Every row comes from one small tree of marks. The marks that hang from a mark follow it in brackets, in the order of their numbers. Every link used is in the known rows. Which tree was each row made from?
Known rows:
z_30{z_254{z_563 z_979{z_251 z_516}}}: [-20.1, 40.4, 38.8, -28.3, -28.5, 27.2, 14.2, 30.9, -14.6, -15.8, 32.4, -0.5, -45.1, 15.3, 8.3, -9.9, 8.0, 12.2, -45.3]
z_254{z_563}: [-1.5, 29.3, 4.3, -23.0, -35.4, 6.0, 10.7, 0.0, -5.3, 0.9, 6.9, -1.6, -20.4, 1.1, -3.0, 6.5, -4.8, -12.3, -15.0]
z_563{z_254{z_30 z_979}}: [-7.8, 16.6, 4.0, 15.1, -33.7, 14.0, 9.8, -21.5, -18.5, -38.7, 33.4, -28.7, -15.5, 7.7, -16.2, -14.7, -10.8, -21.1, -22.7]
z_979{z_254{z_30 z_563} z_725}: [-12.5, 35.5, -22.9, -6.6, -40.4, 8.7, 0.7, 4.0, -17.4, -12.8, -0.1, -1.6, 0.1, 14.7, -4.8, -3.2, -1.6, -3.3, -53.8]
z_30{z_254{z_563}}: [-5.0, 36.0, 14.6, -37.6, -28.8, 7.1, 4.8, 15.7, 0.8, -12.4, 7.9, -5.3, -31.8, 8.6, 1.6, -2.1, -12.8, -14.9, -32.5]
z_254{z_30 z_563 z_979{z_251}}: [-7.5, 35.7, 17.7, -10.5, -50.8, 10.9, 28.2, -7.0, -29.6, -14.7, 20.0, 3.9, -33.8, 8.2, 11.7, -19.4, -8.0, -10.8, -47.1]
z_254{z_30 z_563 z_979}: [-6.0, 42.9, 9.5, -12.8, -44.8, 8.0, 31.0, -11.5, -11.8, -17.9, 18.9, -10.9, -29.6, 18.3, -8.1, -19.1, -12.2, -17.6, -29.1]
z_254{z_563 z_979}: [-3.1, 34.7, 14.0, -31.5, -43.1, 2.4, 24.3, 4.8, -4.4, -7.7, 20.7, -24.0, -33.2, 14.5, -13.7, -3.6, -2.4, -15.0, -19.9]
z_979{z_251 z_254{z_30} z_725}: [-18.7, 3.8, -10.0, 7.9, -20.7, 8.2, -18.7, 10.6, -26.6, -10.7, -1.0, 5.2, 8.0, -8.7, 10.8, -9.2, -1.9, 4.6, -56.7]
z_979{z_251 z_254{z_30 z_563} z_516}: [-13.9, 42.5, 7.9, 1.2, -33.9, 29.1, 8.5, 5.4, -21.5, -9.1, 2.4, 27.7, -6.7, -9.3, 13.1, -6.7, 7.4, 25.2, -42.1]
z_269{z_725}: [-28.2, 6.2, -0.4, -25.1, -8.3, -0.2, 12.3, -11.8, 6.8, 1.5, 16.8, -7.5, -4.6, -14.7, 0.5, 12.0, 2.4, -2.9, -3.0]
z_563{z_254{z_30}}: [-6.8, 11.5, -6.3, 23.7, -25.6, 16.4, -4.3, -25.7, -19.1, -30.5, 18.5, -6.6, -1.7, -6.2, -5.4, -5.0, -14.6, -18.0, -17.1]
z_979{z_516}: [-17.6, 12.4, 12.8, 0.9, 1.2, 22.5, -7.4, 9.2, 4.3, 0.3, 13.7, 2.0, -4.7, -10.4, -9.2, 4.6, 5.2, 13.2, 11.0]
z_516{z_979}: [-8.8, 23.8, 14.2, -23.6, -7.0, 4.3, -0.2, -3.9, 18.4, 3.0, 0.4, -10.3, -6.7, -38.5, 3.7, 1.6, -0.5, 2.6, 2.1]
z_725{z_269 z_979{z_251 z_254 z_516}}: [-12.3, 15.7, 7.2, -10.2, -3.6, 9.9, -22.0, 17.9, 30.8, 7.0, -35.3, 5.8, -3.8, -28.7, 14.4, 9.9, -0.7, 28.8, -27.7]
z_563{z_254{z_979}}: [-5.2, 7.2, 9.0, -2.3, -32.6, 7.3, 2.8, -5.9, -11.3, -28.4, 35.5, -41.1, -18.8, 4.0, -21.5, 0.4, -1.6, -19.0, -13.1]
z_516{z_979{z_254}}: [-3.7, 28.9, 8.6, -33.3, -12.8, -1.8, -6.0, 6.7, 26.3, -2.8, -13.0, -23.0, 3.6, -44.3, -3.1, 0.8, 3.8, 11.0, -9.5]
z_979{z_251 z_254{z_30 z_563} z_725}: [-14.3, 27.5, -14.3, -3.5, -44.5, 12.1, -2.4, 7.7, -34.9, -8.5, 1.7, 13.2, -3.9, 4.2, 14.4, -3.8, 2.0, 3.3, -71.3]
z_516{z_979{z_251 z_725{z_269}}}: [-16.8, -4.0, 9.0, -22.6, -6.6, 5.1, -14.0, 4.0, 4.9, 17.3, -11.0, 17.0, -2.6, -25.2, 24.6, 11.5, 2.8, 1.4, -28.3]
z_979{z_251 z_254 z_725{z_269}}: [-9.8, -16.0, -3.1, -18.9, -18.3, -2.3, -25.7, 20.5, -3.7, 7.7, -19.0, 5.1, 5.7, -6.3, 9.2, 11.3, -0.3, -2.3, -41.4]
z_725{z_269 z_979}: [-2.7, 11.8, -2.8, -16.8, -6.6, -7.7, -12.2, -2.5, 39.4, 8.3, -34.4, -11.0, -14.0, -14.2, 3.4, 8.1, -22.5, -11.1, -8.4]

Write each row's tree:
[0.0, 42.4, -6.1, -14.6, -42.6, 6.5, 11.7, -6.2, -5.0, -15.9, -9.4, -1.1, -6.8, -1.1, -4.3, -8.8, -10.2, -5.9, -34.7] => z_979{z_254{z_30 z_563}}
[-21.9, 15.5, 19.2, 31.2, -25.7, 36.3, 5.6, -10.8, -34.6, -34.2, 43.5, -0.3, -15.3, -0.1, 0.4, -12.9, 5.5, 8.9, -30.5] => z_563{z_254{z_30 z_979{z_251 z_516}}}
[-5.8, 41.4, 24.0, -45.5, -36.5, 4.8, 19.1, 19.7, 1.6, -21.9, 22.3, -28.7, -45.3, 22.8, -8.1, -12.4, -9.6, -17.6, -37.9] => z_30{z_254{z_563 z_979}}
[-8.3, 33.4, 33.0, -41.3, -40.9, 6.8, 14.5, 25.1, -15.9, -17.6, 22.9, -14.1, -49.2, 12.4, 10.4, -13.3, -6.5, -11.4, -55.1] => z_30{z_254{z_563 z_979{z_251}}}
[-23.6, 7.8, 5.9, -12.3, -8.4, 10.2, -15.3, 11.2, -10.5, 9.5, 9.8, 2.2, -3.2, -31.6, 22.1, 6.2, 10.8, 11.9, -35.4] => z_516{z_979{z_251 z_725}}
[-17.2, 34.8, -5.1, -4.9, -1.4, 11.7, -19.6, 19.8, 32.4, -5.0, -17.0, -22.8, -0.4, -25.2, -7.9, 5.0, 3.8, 31.3, -15.6] => z_725{z_979{z_254 z_516}}
[-0.8, 52.9, -13.6, -29.9, -37.2, -5.1, -1.1, 12.1, 22.5, -3.7, -23.0, -26.6, -16.3, -13.3, -2.8, 7.3, -6.6, 5.2, -40.5] => z_725{z_979{z_254{z_563}}}
[-39.9, 35.3, -13.2, -18.0, 4.1, 9.6, -1.2, 4.3, 37.0, -2.0, -5.9, -20.9, 3.7, -26.7, -0.2, 15.1, 14.1, 38.8, -19.6] => z_269{z_725{z_979{z_254 z_516}}}
[-23.3, 18.5, 26.8, 14.4, -14.0, 27.1, 11.7, 2.5, -20.6, -15.3, 26.4, 7.5, -18.6, -2.2, 4.6, -21.0, 2.6, 14.4, -21.8] => z_254{z_30 z_979{z_251 z_516}}
[-33.2, -3.4, 5.9, 13.1, -1.6, 27.6, -21.7, 23.1, -25.4, 7.1, 23.7, 17.2, -1.6, -4.5, 10.1, 10.0, 17.3, 23.2, -26.4] => z_979{z_251 z_516 z_725}
[-20.2, -1.8, -4.4, -9.6, -0.4, 15.1, -23.6, 22.1, 15.3, 5.8, -11.8, 3.3, 13.1, 6.5, -12.7, 15.1, 9.7, 14.4, -12.6] => z_979{z_254 z_516 z_725{z_269}}
[-17.3, 11.5, -18.9, 4.8, -16.9, 6.3, -15.0, 6.4, -9.5, -14.8, -2.6, -10.2, 11.8, 1.1, -8.4, -8.4, -5.3, -1.7, -38.4] => z_979{z_254{z_30} z_725}
[-23.9, -7.6, 0.9, -1.5, 5.1, 20.4, -18.7, 11.4, 8.4, 11.2, 1.5, 14.9, 3.1, 12.1, -6.7, 15.9, 5.7, 5.2, -2.6] => z_979{z_516 z_725{z_269}}
[-25.6, -14.8, 9.3, 3.0, 1.4, 23.0, -21.6, 16.2, -10.5, 15.0, 2.7, 30.2, -1.3, 1.9, 12.4, 14.9, 9.3, 13.8, -19.4] => z_979{z_251 z_516 z_725{z_269}}
[-28.0, 28.7, -19.5, -30.8, -9.6, -10.7, 0.5, -1.1, 36.0, -3.8, -13.6, -33.1, -0.9, -29.3, 1.7, 12.2, 0.8, 14.2, -28.4] => z_269{z_725{z_979{z_254}}}
[-33.0, 15.7, -4.8, -17.7, -8.6, -2.2, 2.7, -6.0, 10.0, 7.0, 0.2, -7.0, -14.6, -33.2, 27.8, 12.2, 0.5, 13.4, -35.7] => z_269{z_725{z_979{z_251}}}
[-26.8, -10.1, 19.3, -5.8, -6.6, 20.2, -7.6, 20.4, -8.8, 7.4, 17.4, 7.5, -14.0, 15.8, 1.6, 5.0, 11.7, 10.5, -25.6] => z_254{z_979{z_251 z_516 z_725{z_269}}}
[-17.3, 50.6, 15.7, -0.8, -31.6, 29.0, 30.0, -5.8, -10.2, -16.7, 27.8, 1.9, -26.2, 21.2, -11.1, -16.0, 1.8, 5.9, -19.1] => z_254{z_30 z_563 z_979{z_516}}
[-10.7, 7.3, 9.7, -29.4, -43.8, 4.2, 10.9, 11.7, -18.1, 6.7, 11.1, 3.3, -29.4, 27.2, 6.9, 7.4, 2.2, -15.7, -50.6] => z_254{z_563 z_979{z_251 z_725{z_269}}}
[-15.9, -16.1, 13.2, -18.8, -20.8, -0.6, -6.3, 14.6, -10.5, 4.2, 8.1, -5.2, -17.0, 13.7, 4.6, 1.9, -1.2, -13.8, -35.5] => z_254{z_979{z_251 z_725{z_269}}}
[-7.3, -9.3, -11.3, -23.0, -12.7, -4.8, -23.0, 16.1, 13.9, 4.1, -20.2, -9.1, 9.5, 4.1, -10.8, 12.6, -3.7, -9.0, -22.8] => z_979{z_254 z_725{z_269}}
[-44.0, 30.4, -7.3, -9.4, 9.0, 15.3, 4.4, -5.9, 29.6, 3.7, 6.8, -8.8, -7.3, -21.5, 5.5, 14.8, 9.4, 30.0, -6.5] => z_269{z_725{z_979{z_516}}}
[-11.1, 19.4, -8.9, -22.1, -43.5, 6.2, -9.5, 25.5, -27.3, 2.1, 4.6, 0.8, -7.4, 1.4, 9.1, 11.3, 11.8, 6.5, -61.6] => z_979{z_251 z_254{z_563} z_725}
[3.3, 49.7, -15.5, -21.0, -37.2, -3.2, 6.0, -11.4, 31.8, -6.8, -46.8, -1.6, -12.7, -3.8, 5.7, -2.8, -24.6, -6.1, -42.2] => z_725{z_269 z_979{z_254{z_30 z_563}}}
[-24.7, 4.0, 5.9, 8.9, -24.6, 10.0, 0.6, 5.4, -34.3, -14.5, 26.8, -6.2, -14.8, 10.6, 7.0, -18.6, -3.9, -4.3, -49.8] => z_254{z_30 z_979{z_251 z_725}}
[-37.1, 11.4, 10.9, 21.8, -11.0, 30.8, -0.6, 11.5, -32.6, -13.6, 35.4, 6.2, -11.7, 14.0, 5.1, -14.9, 10.2, 17.4, -40.8] => z_254{z_30 z_979{z_251 z_516 z_725}}
[-13.8, 18.4, -10.1, -16.8, -8.6, 3.8, -10.6, -7.8, 22.8, -3.1, -27.4, 2.0, 14.4, -17.1, 4.5, -4.0, -5.6, -0.1, -31.3] => z_516{z_979{z_254{z_30} z_725{z_269}}}
[-16.4, 11.0, 12.6, -1.8, 0.8, 14.9, -16.3, 7.5, 22.9, 12.8, -23.2, 17.8, -14.5, -23.0, 19.9, 10.1, -5.0, 19.8, -15.6] => z_725{z_269 z_979{z_251 z_516}}
[-8.7, 8.4, 13.8, 19.2, -38.5, 16.1, 7.3, -17.8, -36.4, -34.8, 34.6, -12.9, -18.8, -2.9, 3.4, -15.5, -8.3, -14.4, -39.9] => z_563{z_254{z_30 z_979{z_251}}}
[-16.7, 25.9, -1.4, -23.8, -40.5, 6.0, 13.8, 14.4, -16.6, -4.8, 29.8, -25.6, -26.9, 30.8, -13.9, 2.7, 5.1, -12.3, -38.9] => z_254{z_563 z_979{z_725}}
